In the rows, 128 means zero.
Known rows, with every way that one mark hangs from another:
digan[seka[muteg]]: [170 125 149 162 127 125 132  82  95 121 158 119 133 140 143 100 127 122
 140 106 136 132 107 101 152 118 149 121 162 119 143 150 116 161 152  87
 178  83 100  97  86 124 149 140 126  82 123 175 146 128 144  90 144 115
 180 120 102 150 149 120 143 149]
letakag[marit[muteg] mimed tuzeke[kuduga]]: [ 76 151 128  78 179 142  96 177 154 142 108 139 117 119 136 145 125 172
 132 114 153  50  86 132  75 155  90 142 116 144 152  95 119 111 118 102
 121 171 124  80 197 159 101 139 165 111 155  40 145 107 103 150 124 112
 142 115 165 102 163 117 146 125]
marit[letakag[tuzeke] muteg[bipa gize]]: [ 61 147 152  93 152 136 129 161 151 100 120 138  90 133 109 135 125  95
 136 105 117 136 121 122 121 181  89 102 121 116 156 124 128 152 134 104
 108 159 149 145 174 211 125 128 143 159 116 126  99  88 125 182 140  78
 146 109 142 102 130 148 104 178]
zomar[tuzeke]: [144 124 137 134 106 110 162  92 109 104 147 138 135 129 133 150 136 117
 125 114 147 123 152 104 127 148 115 102 166 190 111 148  94 158 138 112
 127 100 128 124 140 111 135 148 112 122 108 130 125 132 132 133 106 136
 128 150 108 134 147 104 131  97]
mimed[kuduga]: [126 113 136 122 113 136 162  96 122 104 119 138 102 165 129 128 107 135
 143 129 121 121 129 111 105 147 146 102 125 151 107 149 110 125 151 134
 136 147  87 109 115 100 129 135 134 122 105 140 130 134 140 111 116 146
 121 109  89 124 157 111 162 127]
muteg[bipa gize marit[letakag[mimed]]]: [ 91 134 146 125 115 180  98 175 118  99  89 145 117 140 132 134 121 101
 106 142 117 143 152 135 155 150 101 161 106 147 132 154 134 129 108 152
 119 169 144  97 154 124 150  86 191 138  90  93  52 123 119 194 136  90
 125 123 126  94  85 119 129 158]
bipa[muteg]: [154 132 100 103 124 116 160  79 120 114 120 140 116 126 129 111 146 104
 143 152 153 140 124 107 121 151 143 122 131 117 102 134 130 115 139 147
 161  85 118 140 156 126 126 135 141 140 161 132 139 138 116 117 123 162
 187 136 114  92 132 144 132 116]
tuzeke[kuduga letakag[mimed] zomar]: [101  94 116 122 119  95 106 124 127 197  93 148  91 124 117  93 135 147
 131 109  97  89 136 158 102  98 148 141  72 142 151 114 128  79 101 118
 127 154 158 152  95  82 115 133 127 106 165  60 125 109 129 125 137 106
 111 136 139 117 100 107  89  98]
letakag[marit[muteg] mimed tuzeke]: [119 158 151  72 154 123  90 191 160 110 131 131 132 121 136 148 123 148
  98 123 156  67  96 123  83 137  79 126 137 125 159  71 117 130 123 115
 126 136 118  80 197 169 100 148 190 112 138  66 128 123 100 162 137 143
 106 114 168 107 134 105 140 142]
zomar[gefuvug]: [166 115 135 167 136 111 157  90 112 140 131 116 155 113  98 128 134 158
 128  99 161 160 172 136 150 163 128 104 156 119 124 115 128 132 140 140
 131 100 118 144 114 112 114 114 133 125 124 147 117 125 130 127 122 159
 142 139 127 106 139 128 158 118]
letakag[marit tuzeke[kuduga zomar[gefuvug]]]: [100 142 104 118 167 122 140 144 155 182 117 112 162 112  98 182 134 214
 126 108 150  97 144 167 115 113 108 153 124 126 125  77 131 119 109 126
 122 163 160 139 155 130 104 135  71 146 162  94 168  80 120 113 109 155
 110 140 187 140 166 167 106  93]
bipa[digan muteg[marit]]: [142 154  81 131 121 118 140 118 126  87 146 122 139  99 149 145 127  87
 117 201 149 170 120  94 146 133 125 143 119 101 103 156 135 108 129 156
 107  89 105 151 149 125 140 123 132 144 133 131 158 193 104 108  98 161
 153 149 118 109 126 162 154 122]
gize[muteg[bipa[digan] marit]]: [130 131 100 181 163 150 114 148 132  75 169 149 137  99 152 126 116  71
 139 155 134 170  82 118 174  96 112 117 154 136  87 148 108 130 124 143
 101  77 129 144 140 156 128 104  98 118 134 175 151 177 119 134 116 138
 108 120  87 133 128 152 174 123]
gize[muteg]: [150 107 140 136 159 120 150 115 124  95 147 149 109 139 141 104 121 112
 171 115 116 119 108 118 140 148 123 111 145 155 103 132 126 144 156 106
 153  71 103 128 119 139 137 133 124 125 145 136 131 140 144  84 131 134
 135  98 110 116 148 114 151 133]
seka[digan[gize] muteg[bipa]]: [156 137  83 170 122 159 109 108  82 153  90 126 107 127 113 102 150  57
 139 104 200 173 146  78 174  84 117 108 249  82 101 144  99 169 164 120
 107  95 190 132 182 152 143 148  62 105 153 232 176  93 154 137 146  92
 167 155  57 121 144 133 157 115]
mimed[kuduga[tuzeke[letakag[marit] zomar]]]: [133 127 120  50  89 117 119  93 186 141 131 109 106 158 138 119 128 165
 134 161  97  98  91 176  51  72 208 132  66 108 107 118 150  98 104 170
 126 181 137 131  83  98 107 112 116 163 125 110 122 159 129 136 121 177
  79 129 143 166 109 122 115 128]
mimed[kuduga[tuzeke[letakag zomar[gefuvug]]]]: [147 109 133 107 100  86 119  79 169 181 133  95 148 143  87 110 122 156
 150 140 104 145 145 183  91 108 198 104  70 116 123  94 158  96 108 147
 125 164 144 205  73  83 100  87 114 153 125 140 114 142 154 146  94 172
  85 139 145 142  80 100 125 141]
letakag[marit tuzeke]: [130 142 124  89 119 142 148 138 156 113 146 139 134 115 134 166 129 173
 108 122 150  93 119 120  99 123  92 132 156 126 119  93 123 138 128 139
 115 139 127  72 143 161 117 173 141 146 122 105 139 123 103 125 139 160
  90 109 133 147 172 139 117 118]
gize[muteg[bipa marit[letakag]]]: [117 123 128 135 146 181 131 140 108  94 133 137 119 133 151 114 122 106
 138 135 109 165 105 123 178 133 122 126 125 130  77 169 141 151  92 135
 129  95 152 108 131 184 144  85 123 126  93 155  84 133 113 157 156 112
 139  98 114 126 111 158 134 170]
digan[gize seka[muteg]]: [181 134 144 160  98 121 131 118 106 142 129 125 136 149 127 102 129  86
 124 105 140 149 140  73 144  99 138 111 183  79 136 145 119 167 178  98
 156  97 100 115 127 129 152 136  96 101 137 219 159 119 144  98 150  97
 186 130  77 148 145 120 126 117]
marit[muteg]: [119 128 146 123 144 117 147 101 106 114 134 114 116 131 140 116 129 107
 131 107 128 122 112 108 122 172 128  96 141 129 132 142 124 134 145 117
 141 110  94 130 136 141 124 132 133 115 145 131 123 135 123 122 133 124
 176 130 123 106 126 135 174 140]
kuduga[tuzeke]: [136 110 129 107 110 120 150  50 119 149 139 142 135 114 118 125 144 137
 139 120 135 110 145 148 108 132 149 124 134 147 112 108 116 101 134 142
 120 134 106 134  96  91 150  98 144 142 144 135 120 155 142 119  97 153
 170 146 104 133 127 101 156 120]
letakag[marit tuzeke[kuduga zomar]]: [ 75 131 104  90 149 137 143 132 152 158 119 140 121 119 125 175 136 200
 119 122 132  61 117 147 101 100 113 160 110 144 116  94 126 112 115 125
 125 172 150 101 145 137 118 163  74 146 175  80 178  99 121  87 119 143
 110 135 164 148 175 162  99  81]
letakag[tuzeke[kuduga]]: [ 86 113 112 128 147 147 162 110 122 158 121 152 112 124 108 145 136 172
 145 116 129  95 137 120 111 151  93 137 135 166 129 113 100 114 136 102
 101 161 120 122 132 134 123 152 123 126 144 110 151  94 127 101 103 117
 142 114 115 120 192 123 127 100]
kuduga[tuzeke[letakag zomar[gefuvug]]]: [149 103 126 123 112  71 123  80 153 193 141  95 170  98  86 103 147 157
 135 118 114 148 162 197 122 110 175 117  97 101 134  74 164 100 102 149
 120 136 159 209  70  94 112  89 122 151 141 129 112 123 139 143 107 172
 107 159 156 142  74 119 101 132]
zomar[gefuvug tuzeke[letakag]]: [186 121 138 156 106  86 167 100 139 129 146 110 156 108 110 129 142 153
 133 114 132 179 166 126 127 172 129  92 141 155 124 132 123 150 119 111
 119  88 164 182 114 124  98 129 134 116  74 128 114 116 115 166 122 161
  85 140 140 134 122 101 111 124]
marit[letakag]: [124  99 127 106 113 124 163  88 113 130 109 139  86 136 121 120 135 145
 116 100 126 138 160 105 120 174 130 114 129 123 130 149 135 144 126 149
 146 128 119 104  95 134 150 140 152 141  93 117  85 136 125 142 152 119
 145 116 107 123 136 152 129 148]
bipa[digan[seka] muteg[marit]]: [158 149 101 163 127 130 140 119 121  80 172 125 154 111 159 144 134  84
 113 196 144 171 101 110 158 131 135 143 127  77 116 161 132 120 127 144
 146  89  68 134 119 128 138 141 135 146 122 171 167 181 116 100 102 146
 177 146 118 136 124 157 136 125]
tuzeke[kuduga letakag[marit mimed]]: [142 120 117 107 119 138 131 134 151 165  85 144  87 122 155  95 143 172
 132 115 123  92 103 139  62 124 151 153 103 127 124 133 119  91 110 154
 132 163 134  86 123 111 107 130 164 109 133  42 109 125  98 156 162 128
 116 107 141 118 144 105 123 110]
tuzeke[letakag[marit] zomar[gefuvug]]: [178 114 118 130 129  90 141 127 169 154 120  93 151 106 133 121 139 180
 113 115 120 150 137 175 108 100 161 124 112  81 134 111 161 128  97 169
 146 118 164 150 100 123  86 125 109 143 125 108 125 112 113 141 162 183
  70 137 179 147 101 166  98 110]
nolomup[gefuvug]: [121 100 132 119 110 132 182  73  83 114 122 134  97  91 149 132 145 124
 108 101 159 121 162 117 100 132 102 130 145 135 112 170 113 150 138 132
 122 125  97 132  98 105 138 168 102 126 115 157 107 109 114  98 148 132
 133 136  79  99 141 126 111 118]
marit[letakag[tuzeke[zomar[gefuvug]]] muteg]: [ 78 123 142  94 173  70 114 143 146 157 132  97 142 128  73 155 124 166
 102  96 137 136 160 138 151 173 100  95  98  89 174  77 167 155 100  96
 130 125 164 175 149 183 113 129 110 150 121 127 114  91 124 158 131 117
 119 135 196 116 103 180  98 165]
letakag[marit tuzeke[zomar[gefuvug]]]: [139 141 118 115 149 105 126 145 165 149 147 109 186 108  93 183 130 201
 103 108 166 107 152 163 131  96 102 131 134 107 136  56 141 141 116 138
 128 124 159 134 148 142  98 151 101 156 142 109 158 101 113 123 127 179
  72 138 178 141 140 165 105 106]
digan[gize seka[muteg[bipa marit]]]: [171 157 134 191  96 184 103 147  89 127 129 117 167 132 143 109 135  66
 117 131 147 176 122  90 185  55 141 131 198  83 112 163 114 168 128 116
 131  95 144 104 161 147 155 101  86  88 115 252 152 111 121 140 157  91
 181 137  65 157 113 140 131 124]
tuzeke[kuduga letakag[mimed] zomar[gefuvug]]: [124  95 118 154 150  71 101 128 131 209  96 112 132 116  91  98 135 168
 137 105 119 121 167 170 112 117 150 135  74 129 160  95 140  90  92 128
 131 146 163 184  97  84  88 116 130 109 158  83 118  92 131 146 120 116
 108 143 162 103  94 105 104 105]

Rows:
[153 103 139 132 116  64  80 142 151 159 106 109 142 152  88  99 113 157
 127 123 124 133 159 167 101 106 169  98  68 120 152  95 144  97 109 134
 141 144 147 173  97  83  88 118 146 117 118  97 113 122 133 167 127 150
  51 132 145 116  76  84 115 131]
tuzeke[letakag[mimed[kuduga]] zomar[gefuvug]]
[ 99 150 140 170 109 197 143 150 108  91 124 132 140 118 150 136 129  83
 128 147 106 146 145 143 170 130 111 152 146 160  97 170 123 130 134 146
 100 141 128 118 154 127 139  98 132 138 130 146 107 120 131 137 132 118
 126 134 112 112 111 133 147 122]
muteg[bipa gize marit]
[162  98 129 154 122  72 135 107 139 168 134  97 143 103  96 105 132 152
 124 113 105 167 165 167 141 122 161 108  98  96 143 103 159 114 111 139
 133 100 162 195  76 115 101 128 107 131 132 131 120 111 136 131 140 145
  83 137 165 131  93 145  98 118]
tuzeke[letakag zomar[gefuvug]]
[107 154 149 140 121 177 129 149  89  67 131 107 130 131 149 136  98  88
 141 161  80 125 133 103 184 143 113 162 117 164 143 167 149 153 158 109
 126 133 113 107 133 114 177  98 135 107 128 126 113 147 133  76 120 103
 132 111 153 117 141 131 168 167]
seka[muteg[gize marit]]
[109 120 146 113 144 157 143 145 103  90 130 127 106 152 161 131 109 127
 131 140  81 144 111 104 168 175 125 144 104 144 110 175 160 156 112 129
 140  94 122  98 113 156 158 103 136 141  89 133  79 151 126 117 148 115
 135  95 144 127 123 146 140 180]
gize[muteg[marit[letakag]]]
[133 137 125 167 155 186 124 136 101  94 149 141 146 114 160 114 119  90
 157 147 109 152  94 125 174 111 123 123 159 155  66 156 118 139 114 121
 117  74 144 124 151 155 126  86 107 110 136 174 126 129 130 128 132 131
 143 107  97 123 114 135 164 141]
gize[muteg[bipa marit]]
[ 72 108 118  86 137 118 115 136 129 164  89 168  94 136  90 133 128 192
 115 101 141  79 160 108  99 175  88 137 106 157 163 100 111 110 109 103
 114 184 135  94 134 138 139 139 179 126 103  48 102 100 116 167 114  92
 138 114 130 103 165 110 102 139]
marit[letakag[mimed tuzeke[kuduga]]]
[153 164  71 122  95 117 134 153 126 102 115 126 142 106 126 143 131  61
 100 200 155 179 142  62 145 108 114 129 139  67 103 151 135 110 147 169
  94 106 111 169 184 134 140 118 103 158 141 181 170 183 109 120 106 146
 161 162  90 110 129 171 143  90]
bipa[digan[gize] muteg[marit]]
[120 138 133 145 145 164 141 104  91  89 119 120  94 148 135 128 118  80
 154 120 135 140 129 106 173 156 118 140 184 148 143 148 133 167 197 105
 139 129 130 118 124 119 171 171 113 133 142 143 146 121 178  62 130  82
 148 128 144 106 161 118 176 160]
seka[digan muteg[gize]]
[154 106 142 107  90 108 110 130 148 124  99 140  88 160 120  87 102 133
 137 134 109 118 117 123  79 137 165 107  87 134 138 136 117  98 129 143
 136 150 108 118  99  97 112 134 197 112  93  94  97 144 115 164 135 138
  63 103  99 110 111  67 120 139]
tuzeke[letakag[mimed[kuduga]]]
[195 143 136 133 117 106 172 119 166 120 133 100 153 104 150 148 141 171
 124 112 142 156 137 131 104 142 134 115 154 131 111 132 124 161 110 145
 125 104 165 134 137 147  92 125 132 134  68 109 107 125 100 177 145 178
  74 133 161 151 140 115 110 123]
zomar[gefuvug tuzeke[letakag[marit]]]
[131 155 172 173 120 187 133 148  93  67 155 106 150 153 168 138 105  87
 137 142  72 148 117 125 194 146 133 170 128 147 144 169 142 156 170  95
 161 124  81  89 109 112 171 120 144 111 116 164 127 132 154  66 131  86
 162 115 152 145 135 122 148 168]
digan[seka[muteg[gize marit]]]
[148 124 145  98  83  91 108 132 151 111 121 139 103 164 131 117 102 122
 138 145 120 117 128 106  75 130 149  93 104 191 137 137  94 130 125 112
 120 150 135 126 126  97 113 143 170 110  64  85  95 144 124 193 111 138
  52 118 108 123 119  42 112 126]
zomar[tuzeke[letakag[mimed[kuduga]]]]
[117 118 110 106 123 126 143 113 146 178 106 122  90 127 161 119 141 171
 137 121  77  99 105 158  88  97 173 156  84 116 108 135 147 100 102 149
 138 165 155 120  95 120 106 140  92 132 156  83 145 117 120  99 158 140
 116 125 158 162 139 172  91  94]
tuzeke[kuduga letakag[marit] zomar]
[152 142 158  58 120 109  82 135 170 142 129 112 113 119 162  91 141 128
 128 130 123  85  76 157  55 127 160 133  93 100 149  87 140  88  99 146
 135 142 123 122 138 140 104  93 208 123 129  60  86 157 105 184 145 145
 133 121 160 124  80  83 147 166]
kuduga[tuzeke[letakag[marit[muteg] mimed]]]
[126 155 150 183 120 147 114 158 112  54 174 111 144 131 159 137  95  72
 131 160  96 162  94 108 189 135 124 161 131 123 166 173 132 155 171 105
 134 116  62 117  97 112 177 129 131 117 114 161 152 173 148  74 111 102
 141 131 131 151 148 142 155 158]
bipa[digan[seka[muteg[gize marit]]]]
[167 115 118 207 172 111 124 118 146  93 198 156 121 121 147 101 141  83
 164 116 158 172  64 128 145 104 142  82 186 104 107 142  89 144 148 118
 154  54  97 145  91 158 104 141 102 120 147 209 171 148 150 124 135 120
 162 110  62 156 137 134 128 113]
gize[muteg[bipa[digan[seka]]]]
[148 142 110 152 112 173 117 151  61 126  91 107 149 133 139 127 128  72
 109 145 141 171 143  62 201  99 110 146 208 103 118 166 139 163 161 118
  99 121 138 116 168 128 184 152  79 109 120 208 165 133 152  90 135  87
 141 150 111 123 146 133 170 135]
seka[digan[gize] muteg[marit]]
[145 106 137  88  78 127 142  77 152 134 133 124 102 146 123  95 126 136
 166 153  92 128 111 143  66 135 195 107  87 139 117 132 132  95 131 154
 110 170 107 153  71 102 123 113 153 146  95 129  98 158 133 146 106 160
 108 117 106 141 117  81 141 150]
mimed[kuduga[tuzeke[letakag]]]
[ 98 149 129 158 157 119 124 140 147  86 156 134  85 108 133 115 129  37
 147 121 144 160  92 121 127 154 112  94 146 117 136 148 110 134 158 139
 107 136 106 180 162 166 113 120 120 137 162 151 149 148 131 153 121 115
 161 145 101 106 129 160 163 125]
marit[muteg[bipa[digan] gize]]
[ 92 131 145  80 115 133  95 188 112 123 112 147 149 135  98 162 106 163
  71 145 128  96 170 112 145 152  68 148  95 142 159 105 138 130  90 118
 103 152 130  75 141 149 151 127 202 131  69  66  71 136 100 183 126 108
  74 113 147 112 112 115 111 164]
muteg[marit[letakag[mimed tuzeke]]]
[115 133 122  74 129  98  69 177 160 141 131 138 143 124 108 163 129 178
  80 124 165  47 134 153 100  81  90 141 113 132 146  47 128 122 109 136
 130 147 165  84 163 124 113 172 143 134 153  50 139 118 109 131 132 147
  52 139 156 144 118 115  84  99]
letakag[marit mimed tuzeke[zomar]]
[131 133 123 135 124 176 123 175 117 123  97 134 122 148 130 116 133  75
 128 130 115 183 127  92 172 108 112 122 160  92  80 172 141 150 113 145
 113 104 156 127 173 184 149  84 102 147 101 198 104 130 127 174 166  98
 158 112  86 128 113 155 123 144]
digan[gize[muteg[bipa marit[letakag]]]]
[113 169 117 110 119 168 155 140 112  72 118 118 133 138 157 143 123  85
 135 200  97 141 135 126 157 167 124 169  92 140  96 171 156 110 151 149
 134 122 105 142 171 119 149 110 144 175 143 127 120 146 126  83 109 137
 166 132 154  85 117 132 145 143]
bipa[muteg[gize marit]]
[146 138 165 157 128 138 142 118 114  89 151 122 120 152 147 110 122  93
 157 113 103 134 114 120 153 151 138 132 147 138 153 154 127 168 178  86
 180 110  85 105  93 116 157 135 135 117 126 158 138 121 160  75 137  89
 180 112 124 140 150 110 141 156]
digan[seka[muteg[gize]]]
[126 132 153 141 113 159 125 119  87  99 130 108 139 152 155 125 110 136
 113 132 104 162 112  92 194 142 150 157 126 112 149 186 148 172 111  97
 173 106 106  64  84 145 185 120 150  97  68 156 100 134 129 118 158  91
 178 110 130 155 127 153 130 198]
digan[seka[muteg[marit[letakag]]]]
[ 75 131 105  75 152 121  91 168 153 176 110 152 126 126 113 168 130 193
 106 123 153  39 127 157  82  87  85 164 105 155 145  66 121  98 106 121
 121 181 160  84 161 124 119 152 112 124 170  44 161  96 117 116 118 129
  92 135 164 135 153 129  90  86]
letakag[marit mimed tuzeke[kuduga zomar]]
[ 88 112 116 107 141 124 115 140 126 165 110 171 116 121  93 132 123 173
 132 111 148  65 144 122  98 146  78 148 122 178 151  84  99  92 137 100
 100 165 127 104 147 109 122 148 158 112 148  72 140  93 116 129  93 111
 120 115 121  89 165  81 123 111]
letakag[mimed tuzeke[kuduga]]
[164 129 160 176 130 170 144 183 102 105 146 127 163 157 169 124 126  84
 130 135  94 154 110 108 176 120 126 132 166 105 106 158 134 156 159 107
 145  85  71 109 130 138 158 125 102 144 120 227 149 139 153  79 136  93
 169 106 106 147 118 107 121 115]
digan[gize[muteg[marit]] seka]
[ 94  92 107 127 122 107 140  91 122 185 106 136  84 126 123  97 140 144
 152 117  76 114 124 149 100 107 162 135  77 128 129 140 132  88 115 127
 121 148 142 170  70 104 117 141  72 124 164 106 136 105 136 102 136 120
 126 136 132 135 129 142  96  96]
tuzeke[kuduga letakag zomar]
[116 145 147 195 153 126 128 142 143  83 174 133 107 125 146 110 139  45
 143 107 139 174  80 138 134 149 134 100 158  91 148 154 101 147 158 116
 140 116  72 160 124 155 113 136 123 133 148 186 160 139 146 130 125  93
 194 141  98 136 121 149 145 120]
marit[muteg[bipa[digan[seka]] gize]]
[142 119 127  60  90  93  74 121 172 175 133 126 135 113 137 107 143 154
 109 140 122  74 110 194  68  61 170 149  77 104 136  68 143  82  81 167
 134 164 160 123 102 100 110 114 166 142 158  58 103 151 116 156 141 160
  83 143 154 154  70  92  96 124]
kuduga[tuzeke[letakag[marit mimed] zomar]]
[ 61 111 104 115 143 115 134 117 119 176 126 149 119 124  91 159 134 166
 134 113 116  73 145 138 120 117 107 139 114 158 136  95 122 103 128 103
 110 169 146 146 127 118 125 160  72 133 178 108 162  91 137  84  93 115
 128 141 139 134 163 149  92  90]
letakag[tuzeke[kuduga zomar]]
[ 89 111 113 139 172  80  96 150 133 203 109 138 176 114  66 151 122 189
 124  99 164  80 174 166 130 113  87 133 108 164 175  48 121  96 110  94
 114 168 162 171 142  96 108 123 119 118 169  81 147  81 141 136  80 118
 114 154 159 106 131  98 106  93]
letakag[mimed tuzeke[kuduga zomar[gefuvug]]]
[144 136 120 217 122 162 119 134 111 104 173 133 161 103 140 141 131  84
 109 140 153 178  95 129 165  94 136 120 169  97 113 166  91 134 117 150
 117  98  92 118  98 124 127 135 122 119 117 201 159 164 118 145 116 133
 150 144  73 171 114 164 140 105]
muteg[bipa[digan[seka]] marit]
